What can hang from each mark
dapigo: tebag tuki
tisome: tebag
tuki: dapigo
mefus: fubik
dibuva: mopim
zivil: bure tuki
povi: mopim
tebag: dapigo tisome
mopim: povi zivil
bure: mopim povi zivil
fubik: mefus tisome

Known rows, with every way that one mark hangs from another
[mefus [fubik [tisome tebag]]]: -21 19 -11 -11 -25 5 -1 -7 45 8 -24 -14 -23 19 14 -15 -5 -28 -8 2 5 21
 -7 -29 -3 -4
[dapigo [tebag tisome] tuki]: -12 15 -13 -7 -10 0 -17 -7 30 -3 -25 -16 -4 12 -1 21 7 -4 -8 -6 13 8 5
 -31 -11 22
[bure [povi mopim] [zivil [tuki [dapigo tebag]]]]: 0 31 -2 -30 11 -1 6 -11 -2 23 3 -13 7 23 -17 -9 -11 8 8 10 -7 8 -1 -2
 -30 14
[mopim povi [zivil bure tuki]]: -13 -8 -16 -10 -5 1 -12 12 -18 -7 9 0 -23 -29 3 17 -9 -13 -8 -1 12 -15 7
 -11 7 1
[mopim [zivil bure]]: -13 6 -23 -12 -1 4 -4 3 -6 4 -6 -5 -25 -16 -1 7 -16 -27 -5 -5 -2 2 5 6
 -4 1
[povi [mopim [zivil bure [tuki [dapigo [tebag tisome]]]]]]: -14 0 9 -8 27 -3 -11 -1 -10 -5 -8 2 -3 -2 -13 20 -14 5 -21 -3 -3 5 23 -8
 -23 17
[dibuva [mopim povi [zivil tuki]]]: 4 2 -17 -2 -13 -11 -2 14 -6 -7 15 -10 -30 -16 3 11 -3 -2 16 4 24 -16 2
 -9 19 -8
[dibuva [mopim povi [zivil bure]]]: -8 2 -20 3 -2 -3 10 18 -13 -10 11 -4 -39 -17 1 12 -1 -17 16 -6 15 -7 2
 -9 12 -13
[dibuva [mopim povi [zivil [tuki dapigo]]]]: 4 15 -14 -6 -2 -18 -5 11 -15 -1 19 -7 -25 -19 1 2 -9 3 9 -2 18 -10 2 -8
 9 -6
[tuki [dapigo tebag]]: -9 24 -15 -14 -10 -5 -9 -19 19 12 -5 -9 -15 9 -7 1 -10 -8 -8 -8 1 16 -5
 -7 -28 11
[fubik [tisome tebag]]: -17 18 -16 -6 -25 9 -8 -7 28 10 -23 -9 -28 16 11 -13 -8 -33 1 6 6 7 -3
 -18 -13 -3
[tebag [dapigo tuki] tisome]: -25 31 -9 -18 -7 7 -18 -5 8 -7 -30 -15 9 -5 10 15 -8 -2 -13 -14 4 -3 7
 -28 -1 10
[zivil [bure [mopim povi]] tuki]: -13 3 -14 -3 -5 1 -1 5 -14 -18 2 -12 -15 -10 3 20 -11 0 -12 -1 10 -11 1
 -19 8 -4
[mefus [fubik tisome]]: -12 10 -10 -12 -36 3 8 -9 34 -1 -14 -22 -29 16 8 -1 -8 -28 -10 -4 15 23
 -15 -21 2 -1
[dapigo [tebag tisome]]: -14 13 -8 -8 -20 8 -4 -12 23 -2 -20 -16 -13 16 0 11 -1 -16 -9 -3 16 7 4
 -17 -18 9
[fubik mefus [tisome [tebag dapigo]]]: -42 24 -16 -23 -8 8 -13 0 33 11 -30 -5 -17 10 8 -15 -1 -25 -1 8 -4 14 -4
 -22 -21 -2
[zivil bure]: -14 16 -19 -10 -12 13 -5 -7 -3 -3 -13 -15 -25 -7 2 12 -19 -24 -14 -6 -2
 5 3 -15 -10 -1
[dibuva mopim]: 1 23 -19 -2 -19 2 6 -6 9 -5 -7 -26 -31 6 2 4 -14 -13 10 -1 10 4 -1 -12 2
 -10
[povi [mopim [zivil bure [tuki dapigo]]]]: -4 4 -4 -15 17 -3 -10 -2 -26 4 1 -1 -11 -15 -11 9 -30 -6 -13 -3 -14 -3
 14 4 -12 9
[povi [mopim [zivil tuki]]]: 6 -5 -9 -17 -12 -4 -5 -5 -6 8 0 -10 -11 -1 -9 9 -19 -12 6 6 0 -13 6 13 3
 10
[bure [mopim povi] [zivil [tuki [dapigo tebag]]]]: -7 25 -4 -19 5 -13 -1 -2 -2 10 8 -7 5 4 -9 2 -1 16 5 1 14 12 -14 -1 -14
 11
[povi [mopim zivil]]: 4 -2 -12 -16 -19 -2 9 -7 -1 16 -2 -8 -17 10 -10 2 -14 -28 17 0 -1 -10 0
 23 0 8
[dibuva [mopim povi [zivil bure [tuki [dapigo tebag]]]]]: -12 2 -8 4 26 -16 -10 13 -5 -12 19 4 -29 -19 -5 19 -1 17 -2 -7 12 4 8
 -20 -6 -1
[tisome [tebag [dapigo tuki]]]: -30 36 -19 -18 4 5 -29 -8 23 10 -29 -5 8 -6 11 -3 -9 0 -3 -9 -13 -2 4
 -27 -5 6

Rows
-39 26 -19 -22 0 1 -25 7 40 11 -35 -5 -10 6 8 -6 7 -12 2 5 -7 16 -3 -38
 -14 9 -> [fubik mefus [tisome [tebag [dapigo tuki]]]]
-5 28 -24 -7 32 -8 0 15 -21 -4 10 -12 -22 -17 0 -6 -19 7 -4 3 -5 -3 16
 -11 -4 -12 -> [dibuva [mopim [zivil [bure povi] [tuki dapigo]]]]
-39 27 -6 -17 -10 8 -5 -11 43 2 -28 -7 -8 13 18 -14 -8 -14 -13 -7 -2 20
 -8 -28 -4 -9 -> [mefus [fubik [tisome [tebag dapigo]]]]
-6 9 -12 -16 1 15 5 -4 -16 -4 -3 -18 -13 9 -5 8 -20 -7 -9 9 -10 -16 15
 -19 -7 -1 -> [zivil [bure [povi mopim]] tuki]
-3 11 -3 -18 16 -7 4 -1 -1 10 2 -5 5 20 -11 -3 -4 4 -3 6 2 -10 16 1 -19
 15 -> [bure [povi [mopim [zivil [tuki [dapigo [tebag tisome]]]]]]]
6 3 -19 -22 -6 -2 9 0 -8 13 7 -13 -9 11 -7 -4 -14 -12 11 13 -2 -23 9 11
 3 4 -> [bure [povi [mopim [zivil tuki]]]]
-22 11 3 1 17 -3 -6 4 -8 -21 -3 -5 -2 -1 -1 21 -1 16 -26 -7 14 4 10 -28
 -13 7 -> [zivil [bure [mopim povi]] [tuki [dapigo [tebag tisome]]]]
5 26 -8 -31 -10 10 12 -5 -13 17 -4 -22 2 17 -9 -8 -15 -9 14 18 -4 -9 0 0
 -8 3 -> [bure [povi mopim] [zivil tuki]]
-13 26 -4 -13 -9 1 -7 -14 15 3 -16 -12 -8 12 -2 3 -6 -10 -17 -9 9 14 6
 -15 -28 11 -> [tuki [dapigo [tebag tisome]]]
2 8 -11 -19 15 -13 2 -6 5 19 13 -2 -3 19 -15 -6 -7 6 5 5 -7 -6 7 10 -18
 14 -> [bure [povi [mopim [zivil [tuki [dapigo tebag]]]]]]
-38 29 -9 -15 -2 1 -18 -5 49 1 -34 -7 -1 9 17 -3 0 -3 -11 -10 -5 20 -6
 -44 2 4 -> [mefus [fubik [tisome [tebag [dapigo tuki]]]]]
-10 5 -4 -7 10 -19 -4 8 0 -4 6 2 3 1 -2 8 6 11 -7 -4 22 -4 4 2 -3 12 -> [bure [mopim povi [zivil [tuki [dapigo [tebag tisome]]]]]]
-21 19 -13 -15 32 -1 -10 9 -5 -2 -2 -2 -5 -5 -1 2 -6 4 -24 1 1 1 22 -16
 -22 8 -> [mopim [zivil [bure povi] [tuki [dapigo [tebag tisome]]]]]
-2 -4 -18 -14 -23 -6 -11 5 -7 4 11 -4 -18 -18 4 9 -4 -14 3 2 19 -19 0 -2
 12 4 -> [mopim povi [zivil tuki]]
3 29 -12 -31 -16 13 26 -5 -9 25 -4 -21 -4 27 -10 -14 -12 -24 24 11 -4 -5
 -7 9 -11 1 -> [bure [povi mopim] zivil]
7 8 -5 -21 -2 -10 -8 -8 -15 14 4 -6 -7 -6 -11 1 -26 -6 -1 1 -5 -7 7 15
 -7 12 -> [povi [mopim [zivil [tuki dapigo]]]]
-11 7 -12 -14 4 -7 -16 10 -27 0 12 5 -19 -32 1 10 -15 -8 -16 -6 6 -7 7
 -10 -2 3 -> [mopim povi [zivil bure [tuki dapigo]]]
-7 15 -28 -5 21 0 3 17 -13 -10 6 -16 -28 -13 2 2 -13 2 3 8 1 -9 15 -14 7
 -14 -> [dibuva [mopim [zivil [bure povi] tuki]]]
-12 20 -23 -3 43 -11 -4 11 -1 -4 12 -6 -22 -6 -6 1 -7 20 -4 2 -3 7 14
 -14 -15 -4 -> [dibuva [mopim [zivil [bure povi] [tuki [dapigo tebag]]]]]
-18 -2 -10 -8 16 -10 -19 6 -5 0 15 11 -18 -22 -5 17 -3 4 -14 -8 8 2 7
 -13 -14 10 -> [mopim povi [zivil bure [tuki [dapigo tebag]]]]
0 -2 -21 -10 -11 -14 1 9 -7 -1 12 -5 -11 -8 1 7 -4 -4 9 2 19 -17 -4 12
 19 2 -> [bure [mopim povi [zivil tuki]]]
-2 20 -10 -19 -16 -2 5 4 -13 3 2 -15 0 -3 0 4 -6 -2 11 8 16 -4 -13 1 8 1 -> [bure [mopim povi] [zivil tuki]]
1 12 -17 -13 -2 -21 -3 7 -15 6 17 -2 -6 -12 -1 -1 -10 2 2 -3 13 -12 -4
 14 9 5 -> [bure [mopim povi [zivil [tuki dapigo]]]]
-11 33 -24 -13 22 -1 2 0 -19 -3 0 -18 -4 0 0 -6 -23 8 -20 3 -10 -1 9 -12
 -10 -4 -> [zivil [bure mopim povi] [tuki dapigo]]
-7 -2 -15 3 5 -4 -4 20 -17 -19 12 -7 -34 -27 2 20 -7 0 4 0 15 -12 9 -19
 16 -11 -> [dibuva [mopim povi [zivil bure tuki]]]
0 15 -33 -16 4 -9 8 7 -2 10 6 -16 -4 6 1 -10 -11 -3 7 12 5 -15 2 17 10
 -1 -> [bure [mopim [zivil tuki]] povi]
-21 1 0 -8 15 -5 -16 11 -11 -9 4 7 -9 -19 -1 20 1 2 -23 -8 16 -1 16 -22
 -15 9 -> [mopim povi [zivil bure [tuki [dapigo [tebag tisome]]]]]
-17 16 -23 -16 31 -6 -12 4 -1 8 8 0 -12 -8 -6 -1 -10 7 -17 0 -7 5 13 -8
 -22 7 -> [mopim [zivil [bure povi] [tuki [dapigo tebag]]]]
-9 23 -18 -13 25 -15 4 6 5 5 1 -10 10 16 -3 -10 -1 14 -7 5 9 -1 11 9 -12
 9 -> [bure [mopim [zivil [tuki [dapigo [tebag tisome]]]]] povi]
-23 16 -22 -17 -23 5 -7 4 34 16 -27 -12 -32 17 4 -16 3 -37 5 18 3 16 -3
 -23 -19 3 -> [fubik mefus [tisome tebag]]
-9 -4 0 -10 27 -8 -12 -6 -6 4 3 4 -10 -4 -17 17 -18 6 -13 -4 -12 7 13 1
 -22 16 -> [povi [mopim [zivil bure [tuki [dapigo tebag]]]]]
